Each row was made from one small tree. The marks that hang from a mark follow it in brackets, in the order of their numbers. Every link used is in the known rows. Write each row's tree.
Known rows
J153[J265[J632[J71[J255]] J895]]: -1.16,1.86,0.25,0.24,-0.42,-0.64,-3.88,-0.91,1.06,-0.17,1.35,-0.07,-4.57,0.98,1.20,-1.09,-2.78,-2.66,0.00,-0.87,0.11,-1.08
J255[J71[J895[J265[J758] J473]]]: -1.38,1.29,-1.25,-1.22,3.78,1.07,0.22,-1.79,-0.17,0.36,-1.17,-1.10,-1.54,-0.94,0.69,2.07,0.28,1.69,1.58,1.07,-0.26,0.68
J255[J71[J632 J895[J265 J473]]]: -2.38,1.58,-1.60,-0.75,3.43,1.78,1.07,-1.66,1.04,0.95,-1.34,-1.31,-0.71,-1.59,-0.04,3.72,-0.29,2.60,1.36,0.83,0.19,1.22
J632[J71[J255] J265[J153 J758 J895[J473]]]: 0.02,0.38,3.39,0.19,-2.74,0.43,2.87,2.99,-1.90,0.84,2.73,-0.81,6.35,0.87,-2.25,1.60,-0.77,2.73,1.54,-1.25,0.14,-1.35
J153[J265]: -1.20,1.19,-1.46,-1.17,2.04,-1.21,-1.93,-2.42,2.25,-1.46,0.76,-1.38,-7.05,0.30,3.15,-0.76,-0.82,-1.84,-0.78,0.08,1.54,-0.86
J895[J265[J153 J632[J71] J758] J473]: -0.14,-1.52,0.35,-1.10,-0.44,-1.03,-1.67,0.77,-0.98,-1.48,-2.68,3.97,3.74,-1.57,-0.26,-3.65,-0.71,-2.06,0.80,-0.22,-1.66,0.99
J71[J255 J895[J265[J153 J632 J758] J473]]: 1.49,-0.92,1.71,2.21,2.56,-0.63,0.91,-0.39,-2.49,0.38,-2.46,-0.38,0.33,-1.01,0.01,0.68,0.91,0.32,-0.04,0.10,0.15,1.08
J71[J255 J895[J265[J153 J758]]]: 1.19,-1.34,0.91,2.75,2.47,-0.90,0.83,-0.79,-1.21,0.68,-0.06,-3.57,-1.50,0.58,-0.55,0.74,0.70,2.08,0.54,0.23,1.71,1.72
J255[J71[J895[J265[J153]]]]: -0.66,0.79,-1.83,-0.39,3.31,1.10,0.13,-1.83,0.23,0.30,0.53,-3.37,-3.40,0.39,-0.64,1.69,0.22,2.59,1.25,0.19,0.91,0.62
J895[J265[J153 J632[J71[J255]] J758] J473]: -0.46,-1.40,1.23,-0.50,-0.16,-1.00,-1.92,0.58,-1.62,-0.53,-2.74,3.66,3.63,-1.58,-0.56,-2.81,-1.30,-1.52,0.67,-0.23,-1.43,1.00
J758[J265[J895]]: 1.86,1.07,-2.17,-1.46,-1.04,0.15,-0.47,-0.21,1.29,-1.02,2.21,-2.03,-1.80,0.62,0.83,-1.35,-0.77,1.66,-1.68,1.07,0.19,-1.17
J895[J265[J153 J632 J758] J473]: 0.40,-1.25,-0.01,-0.74,0.20,-0.62,-1.80,0.04,-1.54,-2.55,-2.89,3.76,2.44,-1.95,0.37,-4.62,-0.22,-2.17,-0.12,-0.52,-1.12,0.69
J758[J265[J153 J632]]: 2.52,-1.53,-1.15,-0.43,-2.24,-0.55,-0.03,0.56,0.63,0.13,1.83,-0.24,-2.83,1.69,-0.90,-2.13,0.13,0.18,-3.28,0.21,0.56,-1.11
J265[J153 J632[J71[J255]] J758 J895]: -0.71,-0.12,1.82,1.29,-4.40,-0.09,-2.51,2.73,-2.42,1.19,3.35,1.07,2.60,2.59,-2.50,-2.75,-1.54,0.32,0.52,-1.78,-1.17,-1.20
J632[J71 J265[J153 J758 J895[J473]]]: 0.67,0.07,1.70,-1.19,-3.34,0.51,3.15,3.16,-0.76,-0.89,3.07,-0.09,6.54,0.82,-1.56,-0.10,0.50,1.59,1.56,-1.33,-0.37,-1.24
J265[J895]: 0.70,2.92,-2.76,-1.61,0.21,1.21,-1.44,-1.35,1.00,-2.20,1.11,-2.81,-2.06,-0.14,1.35,-0.88,-0.30,0.59,-0.57,0.09,0.34,-1.79
J895[J265[J632 J758] J473]: 0.00,-0.61,-0.40,-0.95,0.37,-0.50,-2.50,-1.21,-0.31,-1.90,-4.09,4.26,1.90,-2.57,1.64,-3.14,-0.45,-3.55,0.04,0.95,-1.44,0.99
J265[J153 J632[J71] J758 J895[J473]]: -0.19,0.52,1.14,-0.84,-3.47,0.12,-1.45,3.30,-2.71,-0.87,1.46,3.45,4.62,0.71,-0.97,-3.75,-0.37,-0.72,0.50,-1.72,-2.55,-1.61
J758[J265[J153 J632[J71[J255]] J895[J473]]]: 1.92,0.36,0.20,-0.82,-2.36,-0.07,-0.31,2.02,-1.00,0.31,1.62,0.51,1.15,0.70,-1.28,-1.62,-1.36,1.38,-1.68,-0.27,-1.08,-1.62
J153[J265[J632[J71[J255]] J758 J895]]: -2.21,1.07,1.35,0.81,-1.49,-1.24,-4.32,-0.01,0.16,0.30,2.01,1.39,-2.98,1.47,1.35,-2.08,-2.66,-2.64,0.89,-0.78,-0.53,-0.56
J71[J632 J895[J265[J758] J473]]: -0.31,-0.69,-1.01,0.35,1.82,0.17,2.47,-0.23,1.52,-1.02,-2.46,0.41,2.53,-2.25,1.39,1.08,1.84,0.53,0.60,1.06,-0.13,2.59
J153[J265[J632 J758 J895[J473]]]: -1.38,1.75,0.46,-0.26,-0.22,-0.65,-3.60,-0.41,-0.41,-2.21,0.55,2.82,-2.81,-0.34,3.05,-3.65,-1.41,-3.54,0.02,-0.90,-1.00,-1.25

Write each row's tree
-0.33,2.01,-0.94,0.04,-0.08,-0.26,-3.89,-1.49,1.09,-2.13,1.17,0.02,-5.74,0.53,2.29,-2.89,-1.71,-3.25,-0.75,-1.21,0.24,-1.43 : J153[J265[J632 J895]]
1.51,-1.65,1.34,3.44,1.37,-0.82,0.13,-0.65,-1.36,1.12,-0.45,-2.25,-1.48,0.85,-1.02,0.31,0.63,0.63,0.04,-0.08,1.22,1.54 : J71[J255 J895[J265[J153 J632 J758]]]
-0.39,0.07,-0.34,-0.14,0.41,-1.44,-2.15,-1.20,2.25,0.23,0.38,0.30,-5.85,1.25,1.87,-0.14,-0.40,-3.77,-0.58,-0.08,0.34,-0.26 : J153[J265[J632[J71[J895]]]]
-2.47,1.75,-1.91,-0.40,2.40,1.93,1.58,-1.66,1.71,2.17,0.58,-2.80,-2.96,0.06,-0.34,5.02,0.40,3.09,0.65,0.96,1.05,0.26 : J255[J71[J632 J895]]
-0.89,0.70,0.04,0.20,-2.57,1.76,3.05,1.22,0.83,-1.40,1.94,-0.38,3.79,-0.58,-0.69,0.34,0.37,2.06,-0.28,-1.16,1.15,-0.72 : J71[J632[J265[J153 J758 J895[J473]]]]
2.82,-1.72,-0.52,-0.94,-1.81,-0.95,1.33,1.57,0.54,0.86,0.97,0.50,-0.59,1.26,-0.84,-0.63,0.80,0.26,-2.35,0.53,-0.56,-0.63 : J758[J265[J153 J632[J71[J895[J473]]]]]
-0.60,-0.04,-0.82,-1.87,1.91,-0.74,-1.46,-1.43,0.09,-2.54,-3.57,2.36,1.99,-3.00,2.30,-2.56,-0.34,-1.27,0.63,1.32,-0.90,1.09 : J895[J265[J758] J473]
-1.66,-1.17,1.35,0.58,-3.33,-1.03,-2.36,0.12,0.42,3.92,0.07,2.47,-0.35,1.88,-0.86,1.59,-0.75,-2.56,-0.43,1.46,-0.77,-0.34 : J265[J632[J71[J255]] J758]
2.83,0.48,-1.01,-1.06,-1.92,0.36,-0.23,1.41,-0.96,-1.56,1.49,0.62,-0.01,0.24,-0.26,-3.40,-0.43,0.62,-2.52,-0.62,-0.76,-1.89 : J758[J265[J153 J632 J895[J473]]]
-1.01,0.72,-0.76,-0.54,2.95,1.03,0.01,-1.07,-1.07,0.35,-0.78,-0.47,-1.35,-0.51,-0.23,1.09,0.39,1.27,1.29,0.15,-0.40,0.48 : J255[J71[J895[J265[J153 J632 J758] J473]]]
1.18,-0.78,0.40,0.70,0.01,1.17,6.61,1.74,0.42,-1.02,-0.07,-0.35,3.94,-1.13,0.32,2.59,3.76,1.80,-0.45,-0.43,0.88,0.44 : J71[J632[J265[J153 J758]] J895[J473]]
2.98,-1.16,-2.08,0.86,1.46,-0.28,0.14,-1.77,1.64,-1.16,-1.61,-1.79,-2.70,0.10,0.81,-0.46,2.27,-1.91,-0.62,0.69,0.57,1.54 : J71[J895[J265[J632]]]
2.36,-0.77,2.48,0.37,-0.14,0.13,5.90,1.83,-0.43,1.48,0.90,-2.72,3.52,0.72,-1.96,4.79,1.90,2.27,0.29,-0.49,1.17,-0.71 : J632[J71[J255 J895[J473]] J265[J153]]
-0.13,-0.01,-0.27,-0.21,-1.77,-0.32,-1.75,-1.11,1.61,3.26,-1.02,0.34,-2.58,1.25,-0.91,2.92,-0.70,-2.55,-1.66,1.22,0.03,-1.14 : J265[J632[J71[J255]]]
-2.70,0.92,-0.88,-0.28,2.78,1.59,1.23,-0.62,0.03,0.84,-0.38,-0.92,0.26,-1.06,-0.44,2.37,-0.09,3.29,1.90,0.28,0.13,1.37 : J255[J71[J632 J895[J265[J153 J758] J473]]]
0.42,-2.34,1.09,-0.02,-2.60,-1.04,0.51,2.51,-1.17,1.19,0.97,2.58,1.59,2.05,-1.13,-1.31,1.85,-1.51,-0.32,-0.50,-1.22,-0.28 : J265[J153 J632[J71[J895[J473]]] J758]
-1.93,2.23,-0.06,-1.33,1.37,-0.84,-2.54,-0.67,-0.15,-2.79,1.17,0.99,-2.66,-0.64,3.78,-3.13,-1.33,-1.27,0.54,-0.54,-0.26,-1.06 : J153[J265[J758 J895[J473]]]
-1.10,1.04,-0.94,-0.62,2.98,1.13,-0.39,-1.59,-0.38,0.64,-1.36,-0.17,-1.67,-0.84,0.36,1.74,0.34,0.62,1.29,0.90,-0.51,0.60 : J255[J71[J895[J265[J632 J758] J473]]]
-0.04,1.13,-0.47,0.51,-3.59,0.70,-3.47,0.31,-0.68,-0.71,1.46,1.94,0.18,1.12,0.47,-3.21,-0.44,-2.63,-0.54,-0.24,-1.32,-1.27 : J265[J632 J758 J895]
0.38,-0.17,1.60,-0.01,-1.90,0.14,2.71,0.04,1.77,2.88,1.14,-2.61,1.48,1.26,-1.88,5.54,-0.34,0.83,0.10,0.78,1.75,-0.98 : J632[J71[J255] J265]
-0.06,-2.14,2.17,1.01,-2.24,-1.10,0.41,2.33,-2.02,2.46,0.81,2.06,1.38,2.00,-1.65,0.03,1.05,-0.67,-0.33,-0.52,-0.85,-0.41 : J265[J153 J632[J71[J255 J895[J473]]] J758]
-0.85,-1.89,0.25,1.05,-1.79,-1.26,-3.78,-1.07,1.07,1.08,-1.14,1.49,0.39,0.51,-0.93,-1.68,-1.91,-2.44,0.90,0.99,-0.26,2.00 : J895[J265[J632[J71[J255]] J758]]
-0.52,-0.39,0.14,3.21,2.09,0.32,1.64,-1.44,1.54,1.98,-1.13,-3.54,-0.65,-0.62,-0.81,3.99,-0.25,2.56,0.18,0.85,2.14,2.61 : J71[J255 J632 J895[J265]]
-0.26,-0.10,0.77,2.10,3.21,0.42,2.96,-0.38,-0.35,0.78,-2.29,-2.04,1.56,-2.18,-0.50,3.37,0.21,3.20,0.09,0.02,1.35,1.96 : J71[J255 J632 J895[J265[J153] J473]]
0.09,-1.92,0.22,0.58,-3.02,-0.55,-1.28,0.94,-1.21,0.11,1.69,1.92,-1.28,1.98,-0.96,-3.25,0.98,-1.73,-1.59,-0.99,0.14,-1.17 : J265[J153 J632 J758]
-2.86,0.68,-1.35,0.43,2.03,1.36,0.23,-1.40,1.40,1.71,0.37,-2.01,-1.37,0.01,-0.72,2.98,-0.45,2.83,1.89,0.77,0.69,1.83 : J255[J71[J632 J895[J265[J758]]]]
1.88,-0.18,-0.31,0.36,0.79,1.55,6.93,1.08,1.05,-1.37,-0.45,-1.42,2.83,-1.45,0.21,3.28,3.74,1.78,-0.94,-0.56,1.32,0.09 : J71[J632[J265[J153]] J895[J473]]
2.00,-0.16,1.97,0.02,0.00,0.21,5.10,0.66,0.73,2.32,-0.31,-2.21,2.88,0.16,-0.93,6.36,1.75,0.91,0.30,0.86,0.88,-0.53 : J632[J71[J255 J895[J473]] J265]
0.83,0.08,-1.61,-2.22,2.85,-0.26,-0.42,-1.10,-0.37,-3.63,-3.11,0.38,1.12,-2.85,1.14,-3.11,-0.17,0.06,-0.16,-0.26,-0.06,0.31 : J895[J265[J153] J473]
